Each row was made from one small tree. Brackets hold a mark, then the marks that hang from it, in the order of their numbers. Every link used is in the known rows. Write each row's tree.
Known rows
{Q568 {Q266 {Q552 Q213}}}: [-0.94  0.00 -2.80  0.84  0.42 -0.23 -0.81  3.38  0.23  3.83 -0.89 -1.92
 -1.24 -2.23  1.66 -2.70  0.04  1.21  2.70  1.11  0.71 -0.67  1.50 -0.63]
{Q791 Q209 {Q568 Q266}}: [-0.05  0.18  1.89  1.09  1.98 -1.61  0.05  0.80 -0.12  1.73 -1.85  1.91
 -2.13  4.34 -0.62 -1.96 -1.29 -1.46  2.35  1.48 -0.25  0.83  1.20  0.41]
{Q213 Q209 Q552}: [-0.26 -0.06 -0.67  1.20  1.95  0.31 -2.34 -1.09 -1.19 -2.25 -0.21 -1.24
  1.96 -1.49 -1.59  1.48  2.04  2.09 -2.05  1.51 -0.14  2.55  0.54 -0.47]
{Q552 Q791}: [-1.88  0.24 -0.33  0.33 -1.00 -0.18 -0.11  0.61 -0.41 -0.32 -1.05  0.94
  1.17 -2.02 -1.00  2.02  0.27  0.82 -0.76 -1.64  0.24  0.47 -0.09 -0.14]
{Q568 {Q266 Q552} {Q791 Q209}}: [-2.24 -0.90 -0.07  0.55  1.62 -3.00  0.82  0.72  2.64  4.75 -0.42 -3.86
  0.16 -1.27 -1.70  1.14 -0.19 -1.53  0.44  0.02  3.00 -1.41  1.33 -0.08]
{Q209 {Q791 Q568}}: [ 1.69  1.85  2.45 -1.18 -0.10  0.29 -1.85 -0.25 -3.23 -0.61 -0.85  2.57
  0.65  3.10  0.46 -2.52 -1.23 -0.91  1.36 -0.27  0.73  0.94 -2.38 -0.67]
{Q215 Q568}: [ 0.46  2.61 -2.11 -1.31  0.53  1.47 -4.50 -0.79 -0.66 -1.43  1.04 -0.34
  1.15  2.48  0.00 -1.37 -1.38  0.09  1.06  0.35  0.98  0.51 -0.59  0.22]
{Q209 Q213 {Q791 Q568}}: [ 1.08  1.74  2.41 -0.33 -1.00  1.15 -0.68  0.73 -2.99  0.61 -1.20  1.93
  0.52  5.43  2.70 -2.60 -1.27 -0.46  1.02  0.14  1.21  0.25 -3.81  0.28]
{Q552 {Q213 Q209} {Q266 Q568} Q791}: [ 1.77 -1.67 -1.91 -1.68 -1.14  1.07  1.02 -1.56  0.21 -3.77  2.61  3.43
 -1.67 -2.39  0.36  0.72  1.28  0.38 -0.65 -2.29 -3.61  0.83  0.66 -0.82]
{Q213 Q209}: [-1.05  0.14 -1.41  0.71  1.76 -0.40 -2.82  0.57 -1.03 -1.05 -0.57  1.40
  0.81  0.66 -0.98  0.75  0.93  1.30 -0.69 -0.06  0.13  2.80  0.39 -0.45]
{Q209 Q213}: [-1.64  1.05 -1.92 -0.03 -0.93  1.38 -2.05  2.51 -0.82  1.47 -1.62 -0.22
  1.33  2.33  1.64 -0.19 -0.39  0.98 -0.83  0.78  1.15  0.91 -0.96  0.75]
{Q791 {Q568 Q266}}: [-0.74  1.08  0.27  0.44  1.39 -0.93 -1.36  1.53 -1.24  1.40 -1.38  2.31
 -1.56  3.97  0.87 -3.27 -1.56  0.32  2.62  1.79 -0.79  1.26 -0.47 -0.01]
{Q568 {Q791 {Q209 Q213}}}: [-0.43 -0.33 -0.22 -0.60 -0.98 -0.42  0.02  1.33  1.24  3.15 -0.63 -2.36
  1.45  1.99 -1.28  2.73 -0.18 -2.60 -1.60 -1.44  2.55 -0.90  0.04  1.58]
{Q552 Q213}: [ 1.22  0.48 -2.77 -1.10 -1.16  1.13 -2.83  3.24 -1.73  0.97 -0.60 -0.15
  0.23 -1.33 -0.22 -0.67  0.11 -0.42  0.82 -0.63 -0.09  0.35  1.86 -0.04]
{Q552 Q213 Q791}: [ 0.57 -0.20 -1.15 -0.03 -2.31  0.92  0.20  2.40 -0.81  0.06 -0.44  0.58
  0.20 -3.43 -0.47  1.22  0.64  0.10  0.39 -2.08 -0.77 -0.49  1.08  0.27]
{Q568 Q266 Q791}: [-1.09 -0.24 -1.71 -1.83 -0.26 -1.27 -1.05  1.41  0.71  3.42 -1.28 -0.91
  0.85  0.85 -0.58  0.18 -0.47 -1.84  1.31 -0.29  0.89 -0.22  0.94  0.51]
{Q266 {Q568 {Q791 {Q209 Q213}}}}: [-1.11 -0.57 -0.87 -1.78 -1.12 -0.33  0.04 -0.80  0.66  1.67  1.59 -2.66
 -0.18  2.45  0.60  2.72  1.55 -1.76 -3.36 -0.64  1.24  0.66 -1.27  0.63]
{Q266 Q552 Q568}: [-3.27  1.20 -2.70 -0.20  1.55 -0.47 -2.97 -1.05 -1.09  0.13  1.62 -2.90
 -0.35 -1.58  1.33 -0.76  1.08  3.08 -2.58  1.67  1.12  2.18 -2.31 -2.19]
{Q266 {Q552 Q791} Q568}: [-4.11  0.52 -0.99  0.50  0.18 -0.76  0.23 -1.85 -0.19 -0.91  1.60 -1.94
 -0.40 -3.93  1.09  1.28  1.51  3.53 -3.11  0.26  0.47  1.17 -3.20 -2.06]
{Q791 Q209 Q568}: [ 0.39  1.12  2.22  0.92  1.73 -1.09 -1.59  0.69 -1.27  0.08 -0.68  1.23
 -0.85  2.62 -1.94 -0.63 -1.21 -1.35 -0.13  0.46  0.40  1.09  0.99  0.12]
{Q568 Q266}: [-1.86  0.03 -1.87 -0.79  0.44 -0.30 -1.79  1.58 -0.33  2.17 -2.36  0.86
 -0.03  1.68  0.49 -1.14 -0.37  0.34  2.10  0.97  0.01  1.30  1.67  0.11]

Which tree is each row?
[ 3.13 -1.30 -3.07 -3.85 -0.63  0.41 -1.05 -0.75  0.05 -2.18  3.84  1.12
 -0.64 -1.08 -0.67  0.33  0.95 -2.18 -1.02 -2.05 -2.23  0.32  0.95 -0.52] | {Q552 {Q213 Q209} {Q266 {Q568 Q791}}}
[ 0.75  0.28 -1.31 -1.81 -1.24  2.55 -1.25  0.74  0.13 -1.13 -1.59 -1.15
  3.06  0.49  0.82 -0.34 -1.08  0.27 -0.89  1.61 -0.34 -1.05  1.26  0.64] | {Q209 {Q213 {Q552 Q266}}}
[ 1.60  0.86 -3.15 -0.79 -0.14  0.27 -1.21  0.72  1.60  3.29  2.70 -3.83
 -0.40 -0.60  1.21 -2.55 -1.00 -1.19  3.25  0.28  1.61 -3.17 -0.50  0.49] | {Q215 {Q568 {Q266 {Q552 Q213}} Q791}}
[ 0.61 -0.04  4.13  2.67  1.00 -0.60  1.73 -1.44 -0.44 -2.23 -0.22 -0.78
  0.41 -1.39 -2.62  1.76  0.25  0.19 -1.95  0.48 -0.49 -0.37  0.08  0.14] | {Q213 {Q552 {Q791 Q209 Q568}}}
[-3.70 -0.12 -0.51  2.05  0.50 -1.54  1.84  0.64  1.38  2.32 -1.56 -0.93
 -0.10 -3.18  0.83  0.17  0.17  2.63  0.87  0.42  1.03 -0.52 -1.06 -0.67] | {Q568 {Q266 {Q552 Q791}}}
[ 1.25  0.80 -0.64 -0.92 -0.70  0.99 -1.23 -0.78  1.73  1.37  1.61 -2.82
  1.32  4.30 -0.17  1.31 -1.02 -2.90 -0.15 -0.83  2.77 -2.14 -1.12  2.06] | {Q215 {Q568 {Q791 {Q209 Q213}}}}
[-0.13 -1.13  0.47 -2.57 -0.84 -0.26  1.15 -3.20  1.37 -2.76  1.02  2.17
 -0.67 -1.03 -1.35  1.97 -0.14 -1.13 -1.48 -1.81 -1.61  0.34  1.79 -0.43] | {Q552 {Q266 Q568} {Q791 Q209}}
[-0.22  1.21  1.76  1.72  0.67 -0.04 -0.19  1.79 -0.74  1.22 -0.88  0.71
 -0.77  5.16  0.45 -0.94 -1.18 -0.52 -0.63  0.91  0.78  0.49 -1.11  1.07] | {Q791 {Q209 Q213} Q568}
[ 1.34  0.59  2.10  0.50 -1.38  1.69  2.10 -0.38 -0.06 -2.77 -0.21  1.28
  1.64  0.58  0.86 -0.62 -1.63  1.26 -1.12  1.21 -1.44 -2.05 -1.25  0.82] | {Q209 {Q213 {Q552 Q266 {Q791 Q568}}}}
[-3.91 -1.12  1.40  3.27  0.17 -1.25  4.28  1.04  3.13  3.96 -2.00 -1.78
 -1.05 -0.50  1.61  1.36  0.26  1.49  0.46  0.52  2.10 -1.41 -0.85  0.79] | {Q568 {Q266 {Q552 {Q791 {Q209 Q213}}}}}
[ 1.12 -1.20  0.42  0.16 -1.75  0.15  1.57  1.73  0.39  0.46 -0.68  0.18
 -0.75 -3.09 -1.93  2.48  0.66 -1.56  0.14 -2.79 -0.21 -1.08  2.49  0.73] | {Q552 Q213 {Q791 Q209}}
[-0.90 -1.04 -0.30  0.97 -0.54 -0.49  1.86 -0.65  0.61  0.22  2.26 -2.62
 -2.29 -4.84  0.08  1.49  2.24  1.15 -2.13 -0.88  0.21 -0.24 -0.06 -1.41] | {Q266 {Q552 Q213 {Q791 Q209}} Q568}
[-1.69  1.80 -2.19  0.71  1.96  0.21 -2.55 -0.72  1.08  1.54  0.72 -2.21
 -0.31  1.57  1.98 -3.11 -1.44  1.75  2.81  2.34  1.94 -0.53 -1.12 -0.47] | {Q215 {Q568 {Q266 Q552}}}
[-1.89 -0.62  1.43  1.52 -1.36  0.10  2.29  0.82  1.09  1.08 -1.61  0.19
  0.44  0.31 -0.18  3.03  0.25 -0.12 -1.28 -1.39  1.20 -0.41 -0.39  1.29] | {Q552 {Q791 {Q209 Q213}}}
[ 4.12 -0.37  2.23 -0.54 -1.06  0.44  2.21  1.22  0.39 -1.69  0.47  3.66
 -1.53 -0.70 -2.14 -0.86 -2.13 -2.80  1.40 -2.19 -2.29 -2.65  2.74  0.69] | {Q552 Q213 Q266 {Q791 Q209 Q568}}
[-0.06 -0.90  4.05  2.67  1.09 -1.17  3.18 -1.61  0.79 -0.52 -1.39  0.05
 -0.90  0.05 -1.14  0.73  0.21 -0.02  0.35  1.56 -1.03 -0.51  0.94  0.61] | {Q213 {Q552 {Q791 Q209 {Q568 Q266}}}}
[-0.50 -1.14  0.01 -1.20  0.37 -2.05  0.23  0.40  1.89  3.78 -1.31 -1.13
  0.29  1.20 -2.06  1.62 -0.10 -3.36  1.17 -0.82  1.21 -0.56  2.55  1.04] | {Q568 Q266 {Q791 Q209}}
[ 2.59  0.25  2.36  0.08  0.40  1.36  0.47 -0.24  0.22 -1.76 -0.79 -0.15
  0.95  3.21 -0.46 -1.30 -1.86 -1.14 -0.60  2.10 -0.42 -1.56  0.87  0.96] | {Q791 {Q209 {Q213 {Q552 Q266}}} Q568}
[-1.51  0.32  1.72  1.57  0.15 -1.10  1.48  0.69 -0.37  0.50 -1.24  3.16
 -1.49  1.76  0.67 -1.30 -1.18  0.61  1.68  0.45 -1.36  0.22 -1.16  0.09] | {Q552 {Q791 {Q568 Q266}}}
[-1.56 -0.07  0.31  1.50 -1.75  1.67  1.53  0.21  0.12 -0.56 -1.45 -2.21
  2.31 -1.93  1.15  2.47  1.39  2.20 -2.44  0.77  0.30 -0.63 -1.51  0.95] | {Q209 {Q213 {Q552 Q791}}}
[ 1.82 -0.19 -0.30  0.62  0.53  0.24 -0.66  0.61 -1.78  0.08  0.61 -0.40
  0.08 -2.76  0.85 -1.12  1.74  0.62  1.10 -1.29  1.76  0.54 -1.17 -1.33] | {Q266 {Q552 {Q213 {Q209 Q791}}}}
[ 1.15  0.06  2.68  0.50  1.56 -0.91  0.12 -1.16 -1.89 -0.33 -0.67  4.43
 -1.41  4.83  1.47 -2.93  0.07 -0.18  3.48  0.39 -0.40  2.25 -2.21 -0.44] | {Q213 {Q209 {Q791 {Q568 Q266}}}}
[ 3.51 -0.55  1.15 -2.31  0.41  1.46 -0.99 -3.43 -0.83 -4.11 -0.77  1.39
  3.25 -1.07 -0.98 -0.10  0.40 -0.94  0.50 -0.46 -0.26  0.68  1.26 -0.83] | {Q213 {Q209 Q791} {Q552 Q266}}
[ 1.67 -1.16  2.55  1.66 -0.42 -0.85  3.27  1.78  0.42  1.48 -0.59  2.45
 -3.60  0.60 -0.06 -0.65 -0.41 -1.65  2.68 -0.97 -1.76 -1.21  1.52  1.06] | {Q552 Q213 {Q791 Q209 {Q568 Q266}}}
[-2.42  1.70  1.76  3.06  1.42 -1.47  0.74  0.34 -0.64 -0.20  0.52  0.15
  0.14 -2.22 -0.28 -0.85 -0.84  2.60 -1.10  0.46  0.90 -0.40 -3.37 -0.96] | {Q266 {Q552 {Q791 Q568}}}
[ 0.87 -0.08 -2.16 -3.54 -0.11  1.59 -2.78 -2.93 -0.76 -3.71  0.85 -0.93
  1.26 -0.89  0.14 -0.39  0.26  0.59 -2.34  1.71 -1.84  1.15  1.49 -1.50] | {Q213 {Q552 {Q266 Q568}}}
[-0.72 -0.74 -0.78  3.10  0.45 -0.58  1.49  1.36  0.36 -0.22  1.23 -0.53
 -0.32 -5.58 -0.36  1.30  1.87  2.68 -0.73 -1.54  0.35 -0.13 -0.99 -0.78] | {Q266 {Q552 {Q213 Q209} Q791}}
[ 1.22 -0.57 -2.14 -4.46 -0.88  0.66 -2.01 -3.13  0.09 -2.61  2.26 -2.54
  2.50 -1.78 -1.07  0.85  0.36 -1.34 -3.00  0.53 -1.16 -0.37  0.52 -0.91] | {Q213 {Q552 {Q266 {Q568 Q791}}}}
[ 0.32  1.01 -2.07 -1.97 -0.07 -0.01 -2.37 -0.86  1.37  1.69  1.09 -1.15
  0.76  3.15  0.27 -1.00 -1.49 -1.93  2.49  0.14  0.73 -1.32 -0.29  1.20] | {Q215 {Q568 Q266 Q791}}
[ 2.84 -0.93  0.32 -3.53  0.33  1.67 -1.11 -5.74 -1.32 -5.54  1.47  1.14
  1.61 -0.29  0.67 -0.20  1.80  0.26 -1.23  0.35 -1.38  2.26 -0.21 -1.79] | {Q213 {Q209 Q791} {Q552 {Q266 Q568}}}
[ 0.90 -0.59 -1.77 -1.94  1.26  1.14 -2.36 -3.84 -0.40 -5.01  1.79  0.16
  0.82 -0.66 -0.16  0.29  1.45  1.72 -2.53  1.51 -2.27  2.72  0.87 -1.50] | {Q213 Q209 {Q552 {Q266 Q568}}}
[ 2.16 -0.23  2.65  1.53 -0.75 -0.44  1.85  1.60 -0.60 -0.16  0.32  1.82
 -2.02 -0.87 -1.66  0.40 -0.33 -1.51  0.41 -1.77 -1.08 -1.08  0.96  0.64] | {Q552 Q213 {Q791 Q209 Q568}}
[ 0.91 -0.90  1.19  2.55  0.35 -0.76  2.56  1.37 -0.45 -0.19  0.67  4.16
 -3.28  0.53  1.05 -1.56  0.64  0.67  2.61 -0.54 -2.91  0.48 -0.75  0.20] | {Q552 {Q213 Q209} {Q791 {Q568 Q266}}}
[-0.46 -1.50  0.45  2.17 -0.11 -1.30  3.52  1.88  2.31  3.29 -0.99 -1.67
 -2.15 -4.16 -0.08  0.65  0.70 -0.07  2.10 -0.87  0.80 -1.90  2.22  0.05] | {Q568 {Q266 {Q552 Q213 {Q791 Q209}}}}
[-0.23 -0.75 -0.61 -1.86 -2.33  2.42  1.66 -2.84  0.73 -3.38  0.93 -0.67
  1.06 -1.19  2.24  1.22  0.70  1.86 -2.98  0.85 -2.13 -0.47 -1.47 -0.08] | {Q209 {Q213 {Q552 {Q266 Q568} Q791}}}
